Each row was made from one small tree. Brackets hold a mark, then the marks that hang from it, in the order of their numbers. Every link used is in the known rows. Write each row's tree.
Known rows:
(J95 (J73 J543) J566): [ 0.65 -0.27  0.87  2.82  1.53  1.35 -1.69 -0.42  3.50  3.69  2.27 -1.85
 -2.32  0.73 -1.23  2.15 -1.31 -4.29]
(J95 J566): [-1.30  0.28 -0.49  0.91  0.96 -0.63 -0.14 -0.08  0.94  0.90  0.83  0.39
 -2.37 -0.28  0.17 -1.04 -1.36 -2.32]
(J566 (J95 (J73 J844))): [ 0.62 -0.94  1.29  2.02 -0.27  1.04 -0.28  2.09  2.56  2.75  0.30 -0.36
 -0.94 -1.03 -1.28  0.45 -0.62 -2.14]
(J95 (J73 J543 J669) (J566 J844)): [ 2.18 -2.36  0.66  1.97  0.24  1.20 -2.87 -0.32  3.60  4.62  1.55 -1.60
 -2.59 -0.13 -1.76  2.32 -2.94 -2.83]
(J95 (J73 J543 (J844 J44)) J566): [ 0.73 -0.53  1.13  5.41  3.37  1.20 -1.93 -0.12  5.46  4.62  4.58 -1.93
 -2.51  1.74 -1.67  2.74 -1.82 -5.56]
(J44 (J95 J73 J566)): [-1.44  1.34  0.10  1.43  2.28  1.48  0.89  0.13  0.26  1.62  1.16  0.54
 -1.13 -0.60  0.09  0.68 -0.83 -3.64]
(J44 J95): [-1.97  1.08 -0.05  0.62  1.06  1.32  1.95  1.55 -1.42  0.14  0.24  1.95
 -0.21 -1.40  2.09 -1.82 -1.76 -1.35]
(J73 (J95 J566) J543): [ 1.19  1.18 -0.41  2.85  0.83  1.86  0.04  1.76  2.18  2.55  4.74  0.44
 -3.18 -0.35  0.65 -0.02 -1.39 -4.52]
(J669 J73): [-2.51  1.12  1.73 -1.14  0.58 -0.97  0.68  1.94 -1.36  0.08 -1.48  0.64
  1.20 -1.02  1.10 -0.88 -1.52  0.89]
(J566 (J95 (J73 J543 J669)) J844): [ 3.44 -3.37  0.86  1.01 -2.49  1.09 -1.60  1.78  1.70  3.90 -0.81 -1.50
 -1.03 -2.32 -1.84  1.47 -3.06 -0.61]
(J95 J73 (J566 (J844 J44))): [ 1.03 -1.11 -0.07  2.75  2.12 -1.50 -1.32 -1.48  1.01  2.31  0.93 -1.52
 -0.99  0.32 -2.99  1.76 -2.05 -2.75]
(J73 J95 J669 (J844 J44 J566)): [-0.47  0.55  0.04  4.45  1.69  1.35 -0.33  3.20  5.16  0.82  4.43  2.75
 -1.81  0.98 -0.30 -2.62 -2.76 -1.70]
(J669 (J73 (J844 (J44 J95) J566))): [-3.53  2.04  1.84  1.78  2.29 -0.80  1.29  2.93  0.82 -0.42  1.02  0.54
  1.07 -0.67  1.42 -0.46 -2.63 -0.87]
(J44 (J95 (J73 J543) (J566 J844))): [ 0.42  0.04  0.18  2.10  1.36  1.48  0.19  0.24  0.53  3.09  2.04 -0.84
 -1.59 -1.43  0.18  2.07 -2.27 -4.30]
(J566 (J95 J73) (J844 J44)): [ 2.64 -2.43  0.16  2.25 -0.45 -1.29 -0.29  0.68 -0.41  1.75 -1.07 -1.51
  0.53 -1.29 -3.05  1.41 -2.66 -0.62]
(J73 (J95 (J566 J844)) J543 J669): [ 2.62 -0.87 -0.54  2.07 -0.27  1.94 -1.29  2.11  2.79  3.55  3.87  0.99
 -3.46 -0.91  0.15 -0.05 -3.06 -2.88]
(J566 (J95 (J73 J669))): [ 0.99 -1.75  0.95  0.48 -1.12  1.43 -0.98  1.77  2.01  2.21 -1.63  0.06
 -0.75 -0.72 -1.58  0.28 -1.24 -0.28]
(J73 J95 J669): [ 0.35  0.04 -0.21  0.67  0.04  1.89 -0.10  2.20  1.55  1.13  1.62  3.41
 -1.36 -0.15  0.35 -2.91 -1.31 -0.08]
(J44 (J95 J73)): [-1.19  0.91  0.68  1.21  1.75  2.03  1.16  0.64 -0.41  1.39  0.40  1.16
  0.42 -0.68  0.57 -0.16 -1.02 -2.00]
(J566 J95 (J844 J44)): [ 1.89 -2.27 -0.60  1.54 -1.26 -2.01  0.55  1.32 -1.40  0.68 -1.26 -0.82
 -0.07 -2.10 -1.57 -0.14 -3.42  0.01]
(J73 J95 J669 J844): [ 0.04  0.04  0.49  2.26  0.87  2.31 -0.42  3.25  4.04  2.84  3.92  3.78
 -2.04 -0.20  0.53 -2.56 -1.11 -1.84]

Which tree is each row?
[-0.34 -0.14  0.78  4.35  3.63 -0.06 -1.39 -0.47  4.15  3.26  3.11 -0.76
 -1.80  1.67 -2.06  1.54 -0.84 -4.55] : (J95 (J73 (J844 J44)) J566)
[ 0.81 -1.48  1.53  3.58  1.74  2.61 -2.99  0.61  6.76  5.54  3.69 -0.73
 -3.49  1.00 -1.07  1.94 -1.78 -4.48] : (J95 (J73 J543 J669 J844) J566)
[ 1.73 -1.55  1.49  3.89  0.42  1.50 -0.78  2.12  3.67  3.66  1.75 -1.61
 -1.00 -0.17 -1.35  1.90 -1.63 -2.99] : (J566 (J95 (J73 J543 (J844 J44))))
[-2.84  1.41  2.00  0.55  0.01 -0.85  0.57  3.66  1.40  0.26 -0.20  0.06
  0.02 -1.87  0.97 -0.77 -1.95 -0.45] : (J669 (J73 (J844 (J566 J95))))
[ 0.18  1.60  0.60  4.93  0.55  2.40 -0.07  3.62  4.97  2.54  6.26  0.69
 -2.73 -0.82  1.34 -1.51 -2.11 -4.51] : (J73 J95 J543 (J844 J566))
[-0.13 -0.82  0.33  3.40  0.22  0.00 -0.49  1.65  3.09 -0.73 -0.63 -0.96
 -0.36  0.73 -2.24 -0.05 -3.33 -0.13] : (J844 J44 (J566 (J95 (J73 J669))))
[ 0.30 -1.24  2.15  3.76  0.58  2.98 -2.55  1.73  6.93  3.94  2.58 -0.45
 -1.90  0.70 -0.54  0.44 -2.61 -2.49] : (J95 (J73 J543 J669 (J844 J566)))
[ 0.19 -1.67  1.13  4.41  1.95  3.35 -0.84  2.88  5.10  3.70  4.00  1.04
 -1.89  0.82  1.72 -0.10 -4.05 -2.62] : (J73 J543 J669 (J844 (J44 J95)))
[ 0.90  1.12  0.19  4.59  1.80  2.12 -0.30  2.63  4.65  4.30  7.02  0.75
 -3.84 -0.32  1.00  0.04 -1.27 -6.18] : (J73 (J95 J566) J543 J844)
[-1.75  0.92  2.53  1.60 -0.35  0.27 -0.13  4.05  2.78  1.64  1.24 -1.14
 -0.64 -1.78  1.45  0.60 -2.77 -1.58] : (J669 (J73 J543 (J844 (J566 J95))))
[-1.81  2.27  1.74  0.77  1.61 -0.16  1.08  3.42  0.45  1.48  2.33  2.09
  0.42 -1.16  1.14 -1.16 -0.56 -1.38] : (J669 (J73 J95 J844))
[ 0.17 -0.86 -0.72  1.95  1.01 -1.34  1.05  0.41 -2.13  0.22  0.01  0.57
  0.64 -1.48  0.17 -0.95 -3.61 -0.55] : (J566 (J844 (J44 J95)))
[-1.75  0.57  0.18  3.56  2.19  1.18  0.40  1.06  2.00 -1.04  0.57  0.34
  0.29  0.93 -0.59 -0.63 -3.45 -1.00] : (J844 (J44 (J95 (J73 J669))) J566)
[ 0.50 -2.12  1.52  2.91  0.07  3.05 -2.13  2.58  5.94  4.51  3.06  1.07
 -2.78  0.06  1.52 -0.81 -3.22 -1.93] : (J73 J543 J669 J844)
[-0.93  2.16  1.84  2.02  1.72  0.78  0.23  3.34  2.37  3.04  4.33  0.35
 -1.47 -0.94  1.25  0.84 -1.21 -3.98] : (J669 (J73 (J95 J566) J543 J844))
[ 0.19 -0.59  0.65  3.33  2.55  2.32  0.08  0.93  1.61  1.68  1.45  0.21
  0.26  1.25  0.05  0.71 -2.92 -1.59] : (J844 (J44 (J95 (J73 J543 J669))))
[ 2.62 -3.00  0.64  0.35 -2.28  0.00 -1.11  1.32  0.64  2.77 -1.99 -0.43
 -0.55 -2.39 -2.34  0.68 -2.39  0.27] : (J566 (J95 (J73 J669)) J844)
[ 1.01 -0.88  1.92  5.12  2.57  1.82 -1.53  0.73  4.70  4.25  3.36 -1.08
 -0.60  1.57 -1.13  1.58 -1.84 -3.53] : (J95 (J73 J543 (J844 J44)))
[ 1.12  0.83  0.79  4.35  1.09  2.64  0.11  3.17  4.02  4.03  6.18  1.29
 -2.42 -0.58  1.33 -1.03 -1.35 -4.63] : (J73 J95 J543 J844)
[ 1.86 -2.05  1.36  1.35 -1.40  2.48 -1.32  2.38  3.05  3.19 -0.28 -0.86
 -1.40 -0.70 -1.15  1.23 -1.83 -1.10] : (J566 (J95 (J73 J543 J669)))
[-2.60  1.16  0.24  4.46  2.46  0.29  0.96  2.06  2.78 -0.07  2.81  1.08
 -0.87 -0.07  1.02 -1.73 -2.94 -2.60] : (J73 (J844 (J44 J95) J566))
[ 1.59 -0.56  0.94  3.69  0.47  3.89 -1.25  3.77  5.69  4.50  5.55  2.30
 -3.03  0.01  1.26 -1.28 -2.17 -3.13] : (J73 J95 J543 J669 J844)
[-0.81 -0.78  1.71  2.76  0.87  1.69 -2.03  1.20  5.45  2.62  1.25  0.77
 -1.25  0.56 -1.16 -0.73 -1.84 -1.42] : (J95 (J73 J669 (J844 J566)))
[-1.55  2.01  1.54  1.92  2.76 -0.66  1.13  3.14  0.51  0.98  2.79  1.65
  0.91 -0.09  0.37 -0.64 -1.16 -1.36] : (J669 (J73 J95 (J844 J44)))
[-0.20  0.35 -0.19  2.54  1.32  1.80 -0.68  2.57  4.54  3.14  4.68  3.23
 -3.53  0.03  0.35 -1.96 -1.11 -3.55] : (J73 (J95 J566) J669 J844)
